What can hang from each mark
todibuz: neve ruvav siza
siza: neve ruvav
viti: givusu
neve: ruvav siza todibuz
givusu: ruvav viti
ruvav: givusu neve siza viti

Each row was made from one small tree. The marks that hang from a mark follow it in brackets, in alphabetical order. Every link used is in the known rows. Write each row's tree.
Known rows
ruvav{givusu viti}: [  6  -2   6  10  12 -19   6  -6   0 -30 -12   6  -4  13 -10  35   8   5
 -11 -35  33  10 -14  12 -15  33  -9   2  26  71  17 -49  -4 -36   3   0
  22]
viti{givusu{ruvav{neve{todibuz} siza}}}: [  7   3  -8   0  -7  19  -3   5 -13  32  16 -23  10  -6  -2   4 -20   0
 -17  15   9  38 -13 -11   0 -27   5  10   5  -8  35  88  49 -29 -17  57
  -3]
todibuz{neve siza}: [ 10  23  -1  13   4 -15   5  -6  -3  47  -6  -5 -10   0  21  -3  16   1
 -10  23 -17  12  34 -29  19 -20  -9  10 -42 -27  25 -26  19 -14  13 -46
 -51]
neve{ruvav{givusu} siza todibuz}: [-42   1 -14  27 -15  27  -4   8  -6   3 -18   5  14 -23 -11 -22   5   1
  -2 -11  17 -11 -38   9 -16   8  62  -6  -3 -11 -94  60 -34  81 -34  -8
  36]
neve{ruvav{givusu viti} todibuz{siza}}: [-43   5  -7  40 -11   9  12  -2 -18  54 -16  -3  13   4 -13  16   4   8
 -21  -2  18  13   1  50 -15  26   2  -1  42  11 -21   3 -34   2 -27 -21
  -7]
neve{ruvav siza}: [-27   4   2  -2 -10  -6 -14  -3  -4 -10  -9   4  -2 -21   5 -27   2  -6
 -12  -9 -12 -13 -24 -19  21 -18  59  12 -25 -36 -96  50 -67  76   1 -17
  33]
ruvav{siza{neve{todibuz}}}: [-41 -13 -14 -16 -14 -22   7   7  14 -11   2  -7  -6  -5  28 -43  -6  -8
  32 -20 -20 -20  -1  23  -8   9  22   7   7 -58  22  33  39 -13   5  26
  -8]
neve{todibuz}: [-12  14  -9  26 -27 -18   0  15  -7  19 -16  -9  -5 -12   0 -16  -7   6
  16  15   4 -13   7  17 -13 -24  41  -5 -20 -25 -34  19  31  24  -6  16
  15]
ruvav{neve{todibuz{siza}} viti{givusu}}: [  2   8  -5  15   1  -7  19   4 -20  53   3 -15  15  31 -17  19  -5  20
 -21  10  -7  40  20  42 -14  -6 -34  15  55  13  44  12 -30 -62 -20  21
 -25]
neve{ruvav{givusu{viti}}}: [  8   2   7  27 -25  18 -15  -6  -4 -12 -17  13  -7 -19 -28  15  -9  -2
 -14  21  15   4 -13  20 -14  -3  35 -21 -16  22 -45   5 -11  73  -7   3
  39]
siza{neve{ruvav{givusu viti} todibuz}}: [-42 -29  -4  35 -13 -25   4  12   0 -23   0   2  10   9 -16   1   9   6
  12 -23  12   0 -18  57 -18  29  13  10  44   4 -13 -23  22  18 -21  -2
   5]
siza{neve{todibuz}}: [-23 -11  -8  21 -34 -28   2  21   5  -8  -5  -6  -5   5   2 -25   4   2
  33 -11 -14 -12  -7  27  -7 -16  23   7  -8 -48  -4 -13  53  21  -2  12
  -7]
siza{ruvav{neve viti}}: [ 51  -1  12 -21  30  24  -1  10  -4 -37  11  22   1  16 -13  14   0   5
  10 -22  17 -12  18  33 -18  14   4 -11  19  35  -9 -54 -20   6  16  10
   3]
givusu{ruvav{viti}}: [  4  -1  13  19  -7  -2  -7  -5  -9   5   5  -5  -3   0   7  40 -15   7
 -22  -9  23  11 -17 -15  11 -14 -15  11 -19  28 -17 -13  26 -37   9   6
  26]
ruvav{givusu}: [ 14  10   2  13  -3   5  -7   4   0 -20 -19   2 -11  -7 -11  14   7  -3
  -8 -24  30  14 -16  -8 -18   6  20  -2 -13  37  -1 -25  25  10   4   5
  16]
siza{neve{ruvav todibuz}}: [-34 -20  -6  34 -34 -36  -4  19   0  -7  -2  -6   0  -7  -8 -27   3   0
  25   3 -17 -18  -4  40   3 -15  41  13   1 -63 -43   9  29  63  -9   4
  -2]
todibuz{neve ruvav}: [ 40  10   2  -7  16 -24  -4   1   9   1  -3  -9  -6 -11  -9  -5  19 -12
  19  37  -4 -28  28 -63  30 -21 -34 -13 -43   4  13 -53  23   7  12 -46
 -36]
neve{ruvav{siza}}: [-24   4   1 -12  -5 -29  -6 -14   0   2  -2  -5 -10 -28  18 -24  -8 -15
  -8   0  -3 -14   8   5  18   4  47   7  -1 -40 -32  55 -27  36  13   8
  10]
neve{siza todibuz}: [-33  12 -16   8 -20   6   1  12   0   8 -15  -2   3 -14  11 -33  -1   6
  12  -7 -10 -22 -26  -8  -7 -18  45  -5 -32 -33 -72  54 -21  44 -14   6
  34]
neve{siza{ruvav{viti}} todibuz}: [-18   1  -3 -13   2  47   5  14  -3 -16  -3  18  10   8   7 -17   5   5
  26 -30  -9 -42 -18   7  -4  17  25 -12 -15  -3 -62   8 -42  46 -12   1
  26]
todibuz{neve siza{ruvav{givusu{viti}}}}: [ 47  22   7   2   9  82   1   3   2  16  -6  29  -7   5   3  19  21   1
   5  21  -9   9  22 -20  -7   7 -10 -31 -55  15  37 -57  24  35   5 -35
 -38]
viti{givusu}: [ 11  11  12  -2 -18 -20  -7   5 -12  -1  -3 -18 -12   6  -7  14   6  -2
 -12   2 -22  25  -5 -30  33 -29   3  19 -11 -11  17  10  20  11   9  30
  -1]
siza{neve{ruvav{viti}}}: [-27 -28  12  14 -11 -51  -4  -1   3 -33   8   3  -3  13  -2   0   8  -1
   3 -26 -12  -8  -8  30  18   5   7  26  26 -25 -21 -36  -7  21  11  -8
   0]
viti{givusu{ruvav{neve{siza todibuz}}}}: [  5   3  -3  13 -13  38  -8  14 -17  23   9 -15  17  -1 -15   8 -13  11
 -23  10   5  33 -36 -25   2 -46  13  18 -17  -8 -15  74  18   7 -26  42
  13]
ruvav{neve{siza todibuz} viti}: [-17  -1 -16   3  14 -13  13   3  -3  -2   1   6  19   9  -3 -15 -11  20
   0 -11  12  -5  -8  39 -38   2  10  -4  35  22 -40  22 -55 -27 -23   6
  33]
siza{ruvav}: [ 40  11  15 -12  -2  40 -12  16  -4 -24  -4  16 -15  -5  -1   1   7  -8
  20 -17   0 -28   9 -11  10  -6  35 -10 -44 -14 -33 -26  11  63  24  11
   0]
givusu{ruvav{neve{todibuz}} viti}: [ 33  10  -5  44 -36  55 -11  11  -9  33  -1   2   8 -16 -17  12 -44  17
  -6  65  21  16  -7  31 -46 -51  20 -39 -42  11 -34  36  55  20 -21  34
  44]

Write each row's tree
[ 33   5  -8 -25  22  23   0 -14  26 -17  -5   7  -5 -17  -3   0   6 -18
  20  41   1 -15  15 -53  -5  18 -46 -43 -28  46  57 -29  22 -13   1 -28
  -9] => todibuz{neve ruvav{givusu{viti} siza}}
[-25 -14 -17  -6 -26  29   5   2  21 -29  -7  11  -4  -1   6 -21 -11  -2
  28  -6  -7   4 -18  32 -45  28  12 -28   6  -2  42  13  52  -1 -13  31
  20] => ruvav{givusu{viti} siza{neve{todibuz}}}
[  5  -8   1 -39  32 -34  12 -16   0 -11  21  -9   3  19   4   7 -11   2
 -18 -13  -5  33  11  13  -5  19 -26  17  68  30  76  32 -30 -84   2  43
   0] => ruvav{neve siza viti{givusu}}
[ 50   9   6  22 -26  50 -19   1  -4   8   2   9  -2 -13 -14  21 -41  10
 -16  47  19  26 -12  12 -34 -49   9 -27 -49  17 -29  14  37   8   1  29
  40] => givusu{ruvav{neve} viti}
[-11 -21   2 -49  16 -26   5  -8  24 -31   9  -6  -6  12  12  -5   7 -19
  24 -29 -14 -30   4 -22  19  31 -67  -1  30   0  46 -44 -21 -64  26 -12
 -16] => todibuz{ruvav{siza{neve} viti}}
[-22  -4   7  15 -22  -7  -5   2  -3  32  -7  -2  -9   6  11 -11  13  -6
 -10 -13 -27  13   6  11  21 -16   5  25  -8 -74  -9  -9  -7  30  18 -24
 -36] => todibuz{siza{neve{ruvav}}}
[ -6 -13  -7   9 -27  -9  -1  23  12  -3  -7 -11  -2   1 -13 -22  10  -9
  43  -2 -15 -26  -2  -4   4 -19 -21  -8 -13 -41  -4 -34  46  12   1  -5
 -20] => siza{neve{todibuz{ruvav}}}
[-25 -23   7 -16  -2  -9  -1 -10   9 -20  21  -4  -3   7  33  11 -16  -2
  -4 -34   5   4 -22  -9  12  14 -23  20   8  -6  30   4  40 -61  17  15
   2] => givusu{ruvav{siza{neve} viti}}
[ 19   8  -3   4   0  37 -14   3  -6   2   5   3   9 -14   4   4 -17   7
 -25  -5  27  19 -32 -28 -15 -35  23   8 -39  -3 -56  37   5   0  -1  10
  26] => givusu{ruvav{neve{siza}}}
[-13  -8  10  21   5 -21  -3  -8  -7 -22  -7   6   1  -4 -19  27   4   4
 -20 -14  28   6 -11  25  -2  28  13   9  34  47 -29 -24 -28  16  -6 -12
  22] => neve{ruvav{givusu viti}}
[ 28  -2   9  15   7   0  -7  -2 -10   3  13  -2   7   2  -7  39 -23  14
 -26  -2  38  24  -7  10 -17 -17 -12   6   2  45  -7  -7  25 -51   0  14
  18] => givusu{ruvav{neve viti}}
[-61  -5  -1  11 -17 -15   3   3 -15   9   2  -7  17   3 -11  -9   4   9
 -11   3 -25  -4 -29   8  26  -2  20  20  31 -13 -60  66 -76  42 -33   5
  31] => neve{ruvav{viti{givusu}} siza todibuz}
[ 26  -3  -3 -47  40 -12  10 -14  14 -11   9  -6   5   1  -6  -4  -8 -12
   5  -4  15 -19  23  -8 -11  24 -61 -14  42  32  31 -21 -48 -74  16   0
  -4] => todibuz{ruvav{neve siza viti}}
[-17 -12  -7   7 -46  43  -6   2  12   6   9   1  -5 -13  23 -10 -36   0
  16  24 -13   7 -23   8 -16 -19   8 -20 -39 -36   6  46  71   3  -5  34
  24] => givusu{ruvav{siza{neve{todibuz}}} viti}
[  4  -1  -3 -20  26 -15   6  -7   1 -27   5  11  10  12  -1  -2  -6  14
 -16 -23  11   4  -9  11 -22   4   0   6  26  32 -29  -1 -69 -37  -2  -2
  31] => ruvav{neve{siza} viti}
[ 30   1  13 -13  24 -40   6  -5   5  -3  11 -15   1  16 -17  27  23  -6
   7  31 -20  -7  24 -62  45  -6 -85   7   5  42  66 -65   2 -38   1 -32
 -37] => todibuz{neve ruvav{viti{givusu}}}
[ 33  11   7  -5  37  49  12   0  -1   7   2  23   0  20  10  28  33   2
  -3 -14   5   4  25 -17   6  36 -34  -4  -9  38  52 -76   9 -16   6 -49
 -53] => todibuz{neve siza{ruvav{givusu viti}}}
[ -5  16   2  25   5 -16   0  -9 -10  55  -5  -2  -5 -10  16  -7  15  -1
 -18  37 -18   4  32 -16  33 -23  13  15 -27 -41 -11  -3  -6  28   5 -53
 -47] => todibuz{neve{ruvav} siza}
[-29 -11  17   9 -18 -15   3  -1 -10  26   6 -10  -3  30   1  17  16   0
 -21 -21 -43  24   3   6  37  -1 -37  43  31 -45  32 -24 -28  -7  10 -12
 -41] => todibuz{siza{neve{ruvav{viti{givusu}}}}}
[ 45   7  -8 -24  28  40  -5   4  11 -19 -12   4  12  -7 -33   0  12  -8
  -3 -17  29  -5 -23 -43 -27   8 -20 -19  -5  42 -18 -21 -39  -5  -4 -19
   7] => todibuz{ruvav{givusu neve{siza}}}
[-32  -9  10 -18   3 -45   2 -20  -8  -6  12 -13  -3   1   9   5  -2  -5
 -20  -7 -19  10   2   2  40  19  -4  24  50  -1  18  49 -50  -6   4  20
  10] => neve{ruvav{siza viti{givusu}}}
[-49 -23  -3 -21  -8 -41  16   0   6 -17  18 -13   2  26  19  -8   0   1
  17 -27 -33   9  -7  21  14  27 -29  26  61 -18  78  24  14 -58  -4  40
 -10] => ruvav{siza{neve{todibuz}} viti{givusu}}
[ 19  13   5  -8  27 -12  12  -9   4  50  -2  -6   0  14   6  19  25  -5
  -2  23 -16 -16  41 -52  33   2 -92  -4  -6  15  47 -82 -26 -63  11 -71
 -61] => todibuz{neve ruvav{viti} siza}
[-12   1  -1   0 -12  20 -10 -16   6 -15 -11  12  -8 -24  -1  -2 -13 -10
 -11  15   5   6  -9  13 -17  22  34 -23   0  13 -14  44 -22  48  -2  14
  37] => neve{ruvav{givusu{viti} siza}}
[-26  -8   0  -9  25 -65   6 -24   5 -10  15  -1   0  -9  23 -13   7  -3
  -3  21  -3 -19  29   2  26  21  11  10  19   5   7   5 -16  -6   2 -29
 -10] => todibuz{neve{ruvav{siza viti}}}
[-13  -1  -5  -7  17 -50  -2 -16   5   1   9  -1  -6 -25  23 -27   6  -9
   2  32  -9 -16  27 -13  27  -2  36   8 -14 -27  -3  29   8  37   5 -19
 -15] => todibuz{neve{ruvav{siza}}}
[  8  19 -15  23  -4  11   8  11 -13  60 -12  -7   7   0  -4 -17  -9  12
  -3  16   5  13  24  38 -38 -27  19  -7   6 -28 -10  23   3 -14  -9   6
 -14] => ruvav{neve{todibuz{siza}}}
[ 44   0   5 -15  26 -17   2   0   3  -8   0  -4   6   9 -29  15  -2  -2
   0   3  20 -14  20  -6 -11   0 -53 -14  25  47   4 -58 -36 -50  11 -17
  -3] => todibuz{ruvav{neve viti}}
[ 31   0  24 -21   8  25  -3   8 -11 -31  10   7  -7  25 -10  29  14  -1
   6 -25 -16  -5   3  -8  31  11 -15  10   7  19  19 -40 -15  15  13  23
  -6] => siza{ruvav{viti{givusu}}}
[ 22   2 -13 -27  29  12   2  -8  10 -25  -2   4   2 -10  -1 -10 -10  -4
  -8 -26  43  21  -1  15 -47  32  22  -8  29  38  37  26  12 -45   2  29
   7] => ruvav{givusu neve siza}
[ -6 -14  -5 -23 -15  27   0  -6  25 -54  -3  14 -12   1  10  -8  -6  -7
  14 -22  -6  11 -21   8 -29  29   3 -19  -2   6  53  -2  36  -4   7  23
  21] => ruvav{givusu{viti} siza{neve}}
[ 37  22   8  -5  17  39   2   6  -5  32  -1  14  -9   3  20  -2  25  -4
   8  11 -22  -6  37 -30  24  -5  -2   0 -52 -30  18 -45  16  28  20 -42
 -61] => todibuz{neve siza{ruvav}}
[ 20   6  -7 -36  29 -26   2 -11  18  -2   5 -10  -7 -19  16 -22  14 -20
  23  30 -10 -32  29 -64  31   2 -37 -11 -24  -5  39 -14  14 -26  16 -39
 -32] => todibuz{neve ruvav{siza}}
